What can hang from each mark
Q_596: Q_251
Q_251: Q_596
Q_450: Q_583 Q_596
Q_583: Q_112 Q_450 Q_918
Q_114: Q_918
Q_918: Q_114
Q_801: Q_112
Q_112: Q_251 Q_583 Q_801

Known rows, with every way that one mark hangs from another
Q_112[Q_251 Q_583[Q_918[Q_114]] Q_801]: [-4.264  3.055  0.174 -3.457 -6.556  2.103 -0.580  4.314 -3.725 -1.777
 -1.449 -1.785 -0.759 -2.324 -0.706 -0.855 -0.182  1.604 -0.342 -0.173
  4.084  3.509]
Q_450[Q_583[Q_112[Q_251] Q_918]]: [-1.537 -1.533  1.416 -1.583 -0.321  1.616 -0.707  5.106 -3.335 -0.648
 -1.169  0.042 -1.670 -1.156 -1.242 -2.990 -0.854  2.175  1.879  0.364
  1.282  3.044]
Q_112[Q_251 Q_583 Q_801]: [-2.023  3.214 -0.074 -4.013 -3.553  2.676  0.132  3.239 -3.166  0.370
 -2.444 -0.794 -0.133 -1.403 -0.608  0.343 -0.087  0.790 -0.512 -0.211
  4.667  2.892]
Q_112[Q_251[Q_596] Q_583[Q_450] Q_801]: [-3.672  4.331 -2.808 -4.146 -4.105  1.215  0.288  1.527 -2.710  1.113
 -2.236 -0.131 -0.735 -0.063 -1.209  1.892  1.952  1.739  1.387 -0.003
  3.242  2.238]
Q_450[Q_583[Q_918[Q_114]]]: [-2.192  0.333  1.113 -2.944 -1.394  0.032 -0.104  4.035 -4.125  3.007
 -1.704 -0.414 -1.847 -2.637 -1.802 -1.857  0.986  1.768 -0.061  1.627
 -3.650  4.574]
Q_583[Q_112 Q_450 Q_918]: [-3.263 -1.339  2.770 -2.656 -1.738  0.560  0.007  3.223 -2.459  0.521
 -0.964  0.569 -1.642 -1.706 -1.835 -0.472 -1.355  1.234  1.409  1.047
  0.628  2.320]
Q_450[Q_583[Q_112 Q_918] Q_596[Q_251]]: [-0.722 -0.765  3.821 -2.486  0.342  0.978 -0.756  2.247 -3.000  2.596
 -1.376  0.069 -0.337 -2.190 -1.348 -2.288 -1.069  0.511  0.723  0.652
  3.707  3.091]
Q_112[Q_251[Q_596] Q_583[Q_918] Q_801]: [-3.360  2.417 -0.316 -3.595 -3.721  2.057 -0.812  3.120 -3.151 -0.750
 -2.333 -1.160  0.095 -0.718 -0.992 -0.020  0.640  1.093  0.383 -0.667
  6.156  1.583]
Q_450[Q_596[Q_251]]: [-0.456  1.409  2.612 -4.492 -0.847 -0.709  0.610  0.043 -2.600  6.350
 -1.401 -1.077  0.776 -1.779 -1.193 -1.038 -0.805  2.355 -1.242  1.584
  5.399  3.594]
Q_583[Q_112[Q_251] Q_450]: [-2.782  0.616 -0.251 -2.677 -2.303  0.097  0.748  2.656 -2.331  0.816
 -0.281 -0.014 -1.862 -0.600 -1.449 -0.900 -0.947  3.748  2.130  1.063
  1.694  3.088]
Q_450[Q_596]: [-0.682  1.210  2.632 -4.657 -0.058 -0.429  0.751  0.704 -2.631  4.966
 -2.056 -1.719 -0.027 -1.741 -1.421 -0.489 -1.571  2.405 -1.655  1.288
  3.225  2.140]
Q_112[Q_801]: [-1.197  1.004  2.915 -4.422 -3.202  1.744  0.437  1.659 -3.180  3.928
 -2.703  0.088 -0.594 -2.256 -1.508  1.051 -0.554 -0.190 -0.294  0.657
  1.478  3.724]
Q_801[Q_112[Q_583]]: [-1.240  4.416 -1.101 -4.141 -0.237 -0.196  0.537  3.204 -3.722  0.275
 -2.234 -1.628 -0.555 -1.776 -1.103  0.159  1.053  1.474 -1.058  0.355
  2.662  1.777]
Q_450[Q_583[Q_918]]: [-0.850 -1.283  2.280 -3.043  0.632  1.112 -0.320  4.440 -3.692  3.529
 -2.610  0.600 -1.021 -1.779 -1.547 -1.363  0.353  0.937 -0.045  1.299
 -1.398  3.212]
Q_114[Q_918]: [-2.384 -1.107  1.147 -3.864 -1.188 -1.002  1.165  1.683 -2.896  6.204
 -2.613 -0.650 -0.089 -1.959 -2.249 -1.152 -2.297 -0.100 -1.557  1.137
  0.415  3.885]
Q_112[Q_251 Q_583[Q_450 Q_918[Q_114]]]: [-5.294  2.831 -2.143 -3.163 -4.720 -0.052  0.109  4.542 -3.217 -0.891
 -0.439 -1.361 -1.379 -1.309 -0.924 -1.199  0.701  4.064  0.113  1.168
  1.592  3.140]
Q_583[Q_112[Q_251 Q_801] Q_450 Q_918]: [-3.825 -0.732  2.372 -2.504 -6.464  2.423 -0.655  3.662 -2.604 -1.536
 -0.899  0.636 -1.752 -0.966 -1.099 -0.160 -1.921  1.656  3.139 -0.175
  4.340  2.886]
Q_918[Q_114]: [-2.324  2.204  0.544 -4.041 -2.070 -1.204  1.136  1.681 -3.404  4.017
 -1.028 -1.590 -1.289 -2.713 -1.932 -0.969  0.287  2.662 -1.050  1.918
 -1.648  4.635]
Q_450[Q_583[Q_918] Q_596]: [-0.584 -0.729  3.134 -3.602  0.533  0.804 -0.498  3.018 -3.365  3.824
 -2.643 -0.536 -0.540 -1.686 -1.301 -1.289 -0.901  1.639 -0.664  1.001
  1.399  2.060]
Q_450[Q_583]: [ 0.035  0.471  0.862 -3.541  1.465  0.562  0.611  2.953 -3.636  5.075
 -2.775  0.627 -1.181 -1.748 -1.752 -0.541  1.081  1.034 -0.332  1.570
 -2.919  3.847]
Q_450[Q_583[Q_918[Q_114]] Q_596[Q_251]]: [-1.720  1.176  1.949 -3.381 -2.155 -0.602 -0.381  1.964 -3.731  4.612
 -1.192 -1.002 -0.539 -2.530 -1.326 -2.364  0.587  2.404 -0.289  1.599
  1.514  4.761]
Q_450[Q_583[Q_112 Q_918] Q_596]: [-0.950 -1.053  3.833 -2.648  1.245  1.168 -0.675  2.862 -3.033  1.090
 -2.014 -0.559 -1.131 -2.169 -1.565 -1.781 -1.933  0.640  0.398  0.344
  1.439  1.677]
Q_801[Q_112]: [-0.667  2.501  0.290 -4.026 -1.492 -1.070  0.621  2.498 -3.665  2.363
 -1.719 -1.299 -1.064 -1.501 -1.439 -0.267  0.419  2.904  0.111  0.927
  1.983  2.763]
Q_583[Q_112]: [-1.207  0.141  2.391 -3.115  0.577  0.340  0.748  1.894 -2.683  1.979
 -1.236 -0.548 -1.115 -2.308 -1.924 -0.933 -1.298  0.772  0.031  0.945
  0.444  2.960]

Rows
[-3.110  1.926 -1.603 -3.254 -0.506  0.283 -0.280  3.518 -2.934  0.007
 -1.564 -1.739  0.156 -0.423 -1.150 -1.587  1.019  3.064 -0.371  0.247
  5.066  1.211] | Q_112[Q_251[Q_596] Q_583[Q_918]]
[-2.789 -0.390  3.537 -3.084 -2.523 -0.013 -0.303  1.153 -2.024  2.301
 -0.370 -0.009 -0.328 -1.647 -1.335 -1.017 -1.737  1.879  1.208  1.021
  5.647  2.550] | Q_583[Q_112 Q_450[Q_596[Q_251]] Q_918]
[-3.213 -0.316  4.773 -3.577 -4.832  1.960 -0.670  1.415 -2.290  0.154
 -1.744  0.011 -1.219 -1.963 -1.401  1.083 -2.954 -0.081  1.601 -0.230
  4.537  1.559] | Q_583[Q_112[Q_801] Q_450[Q_596] Q_918]
[-1.827  0.830  2.000 -2.980 -4.175  2.246  0.067  2.379 -2.842 -0.148
 -1.253 -0.486 -1.198 -1.575 -1.215 -0.611 -1.850  1.152  1.683 -0.273
  4.170  3.512] | Q_583[Q_112[Q_251 Q_801]]
[-5.094  3.068  0.581 -3.993 -6.253  1.745 -0.232  3.281 -3.428 -0.175
 -1.929 -0.189 -1.355 -2.741 -1.297  1.500  0.701 -0.267 -0.036  0.501
  0.034  3.364] | Q_112[Q_583[Q_450 Q_918[Q_114]] Q_801]
[-1.087  1.196 -1.721 -2.176  1.269 -0.065  0.286  2.131 -3.105  1.584
 -1.347 -0.416 -1.689 -0.419 -1.971 -1.825  1.339  2.784  2.362  0.488
 -0.179  2.986] | Q_450[Q_583[Q_112[Q_251[Q_596]]]]
[-1.864  5.550 -1.353 -4.573 -2.375 -1.139  0.393  1.023 -2.996  2.119
 -1.459 -1.117  0.077 -1.089 -0.707  0.894  1.271  2.704 -0.076  0.758
  6.433  1.957] | Q_801[Q_112[Q_583[Q_450[Q_596[Q_251]]]]]
[-3.455  3.830 -3.977 -3.831 -0.949 -0.620  0.832  1.895 -2.554  1.834
 -1.472 -0.754 -0.681  0.299 -1.376  0.373  2.319  3.709  0.564  0.923
  2.205  1.844] | Q_112[Q_251[Q_596] Q_583[Q_450]]
[-1.181 -1.635  3.005 -2.106  1.249  1.527 -0.497  4.260 -3.400  0.780
 -1.974  0.630 -1.611 -2.259 -1.789 -1.785 -0.629 -0.061  0.986  0.642
 -1.437  2.801] | Q_450[Q_583[Q_112 Q_918]]
[-4.871  2.648 -0.519 -3.667 -3.070 -0.115  0.280  3.704 -3.233  0.518
 -1.199 -0.780 -1.313 -2.413 -1.461  0.003  0.976  1.720 -0.850  1.463
 -1.028  2.952] | Q_112[Q_583[Q_450 Q_918[Q_114]]]
[ 0.510  1.387  1.693 -3.958  0.797 -0.021  0.282  0.956 -3.270  6.860
 -2.199  0.048  0.084 -1.659 -1.275 -1.083  0.638  1.602 -0.512  1.576
  2.217  4.083] | Q_450[Q_583 Q_596[Q_251]]
[-4.418  0.798  2.378 -3.180 -3.848 -0.906  0.062  1.459 -2.529  0.252
 -0.090 -1.667 -1.920 -2.463 -1.840 -0.972 -2.029  2.680  0.827  0.993
  1.342  2.460] | Q_583[Q_112 Q_450[Q_596] Q_918[Q_114]]
[-2.270  1.759  0.347 -3.057 -3.444  1.120  0.084  0.797 -2.663  0.314
 -1.248 -0.912 -1.122 -0.891 -1.782 -0.250 -0.417  1.513  2.425 -0.501
  4.121  2.926] | Q_583[Q_112[Q_251[Q_596] Q_801]]
[-2.662  0.783  2.594 -3.530 -3.884  1.844  0.411  1.366 -2.536  1.446
 -1.790  1.131 -1.844 -2.042 -1.834  1.767 -0.904 -0.685  1.945  0.361
  0.143  3.402] | Q_583[Q_112[Q_801] Q_450]
[-3.677 -1.077  1.116 -2.183 -3.277  0.654 -0.189  4.076 -2.405 -0.861
 -0.153 -0.008 -1.691 -0.625 -1.259 -1.694 -1.578  3.624  2.355  0.737
  3.219  2.459] | Q_583[Q_112[Q_251] Q_450 Q_918]
[-2.098  1.746  3.357 -3.912 -4.670  1.275  0.115 -0.685 -2.195  3.183
 -1.263  0.594 -0.505 -1.938 -1.362  1.303 -1.341 -0.040  1.763  0.359
  5.209  3.646] | Q_583[Q_112[Q_801] Q_450[Q_596[Q_251]]]
[-0.313 -0.341  3.189 -3.420 -0.172  0.539 -0.644  2.354 -3.344  5.180
 -2.100  0.074  0.271 -1.743 -1.082 -1.855 -0.118  1.521 -0.255  1.294
  3.632  3.422] | Q_450[Q_583[Q_918] Q_596[Q_251]]
[-3.682  1.466  1.910 -4.027 -4.090  2.770 -0.446  3.682 -2.982  0.372
 -2.870  0.906 -0.580 -1.909 -1.056  2.002  0.085 -1.185 -0.021  0.199
  2.137  2.084] | Q_112[Q_583[Q_450 Q_918] Q_801]
[-2.623  3.697  1.417 -5.133 -3.221  1.924  0.280  0.853 -2.586  2.336
 -3.049 -0.305 -0.277 -1.761 -0.991  2.775 -0.591 -0.348 -0.871  0.108
  3.621  1.577] | Q_112[Q_583[Q_450[Q_596]] Q_801]
[-4.304  2.167 -2.650 -3.267 -1.818 -0.071 -0.113  3.343 -2.588  0.147
 -1.422 -0.713 -0.511  0.243 -1.216 -0.386  1.533  3.554  0.852  0.659
  3.718  1.165] | Q_112[Q_251[Q_596] Q_583[Q_450 Q_918]]
[-2.547 -0.109  1.661 -2.036 -0.904  0.428 -0.265  3.912 -3.841  0.195
 -1.032 -0.447 -2.395 -3.105 -2.028 -2.268 -0.080  0.845  0.944  0.954
 -3.449  4.199] | Q_450[Q_583[Q_112 Q_918[Q_114]]]
[-2.405  2.957 -1.276 -3.115 -2.844  0.367 -0.575  5.504 -3.746 -2.819
 -1.339 -2.122 -0.438 -0.779 -0.379 -1.686  0.163  3.746  0.082 -0.251
  6.789  1.262] | Q_801[Q_112[Q_251 Q_583[Q_918]]]
[-2.275  0.418  2.633 -2.612 -0.878  0.012 -0.441  2.487 -3.462  0.503
 -1.111 -1.647 -1.923 -2.973 -1.811 -2.233 -1.251  1.477  0.370  0.604
 -0.614  3.009] | Q_450[Q_583[Q_112 Q_918[Q_114]] Q_596]
[-3.590  3.186 -2.360 -3.160 -4.085  0.009 -0.416  5.345 -3.429 -2.597
 -1.132 -1.058 -1.146 -0.079 -0.449 -0.531  0.760  4.408  1.260  0.162
  5.429  1.243] | Q_801[Q_112[Q_251 Q_583[Q_450 Q_918]]]
[-2.929  3.821 -2.887 -3.203 -1.922 -0.770 -0.544  3.962 -3.595 -2.236
 -1.348 -2.546 -0.365 -0.056 -0.936 -1.353  1.669  4.180  0.777 -0.405
  6.751  0.582] | Q_801[Q_112[Q_251[Q_596] Q_583[Q_918]]]
[-1.551  4.711 -2.625 -3.634 -1.889 -0.195  0.359  4.053 -3.667 -1.161
 -1.479 -2.162 -0.611 -0.675 -0.562 -0.996  0.838  3.894 -0.170  0.037
  5.260  1.897] | Q_801[Q_112[Q_251 Q_583]]
[-2.462 -1.296  2.302 -2.137 -2.024  0.887 -0.338  4.193 -2.670 -1.050
 -0.409 -1.015 -1.034 -1.300 -1.191 -2.853 -2.142  2.933  1.141  0.372
  4.578  2.422] | Q_583[Q_112[Q_251] Q_918]
[-3.195  3.325 -1.115 -4.037 -4.805  2.348  0.313  3.076 -2.890  0.558
 -2.235  0.307 -0.787 -0.743 -0.705  1.517  0.484  1.377  0.683  0.146
  3.254  2.863] | Q_112[Q_251 Q_583[Q_450] Q_801]
[-2.941  3.916 -0.143 -4.632 -4.759  1.953  0.161  1.722 -2.586  0.815
 -2.328 -0.915 -0.337 -0.641 -0.485  1.602 -0.746  2.029  0.099 -0.163
  6.161  1.689] | Q_112[Q_251 Q_583[Q_450[Q_596]] Q_801]
[-3.838  1.196 -0.848 -3.224 -2.598  1.048 -0.090  4.937 -2.753 -0.314
 -1.348 -0.282 -0.578 -0.437 -0.654 -0.745  0.105  3.250  0.128  0.852
  3.746  1.772] | Q_112[Q_251 Q_583[Q_450 Q_918]]
[-3.423 -0.573  2.090 -2.735 -3.277  0.203 -0.361  2.642 -2.052 -0.528
 -0.231 -1.168 -1.238 -0.514 -1.041 -1.632 -2.807  4.312  1.755  0.425
  6.116  1.299] | Q_583[Q_112[Q_251] Q_450[Q_596] Q_918]
[-2.086  2.778  0.283 -3.628 -1.179  0.258 -0.386  4.666 -3.766 -1.399
 -2.053 -1.553 -0.390 -1.842 -0.921 -0.528  0.295  1.393 -0.847  0.074
  4.140  1.101] | Q_801[Q_112[Q_583[Q_918]]]
[-2.993 -0.796  3.629 -3.254 -1.710  0.203 -0.184  1.767 -2.067  0.824
 -0.991 -0.588 -1.188 -1.578 -1.557 -0.483 -2.679  1.884  0.837  0.724
  3.444  1.149] | Q_583[Q_112 Q_450[Q_596] Q_918]
[-3.759  4.517 -2.413 -3.062 -4.899 -0.808 -0.337  5.142 -4.140 -3.389
 -0.432 -3.212 -1.209 -1.586 -0.645 -2.136  0.741  4.632  0.083  0.095
  4.715  2.485] | Q_801[Q_112[Q_251 Q_583[Q_918[Q_114]]]]
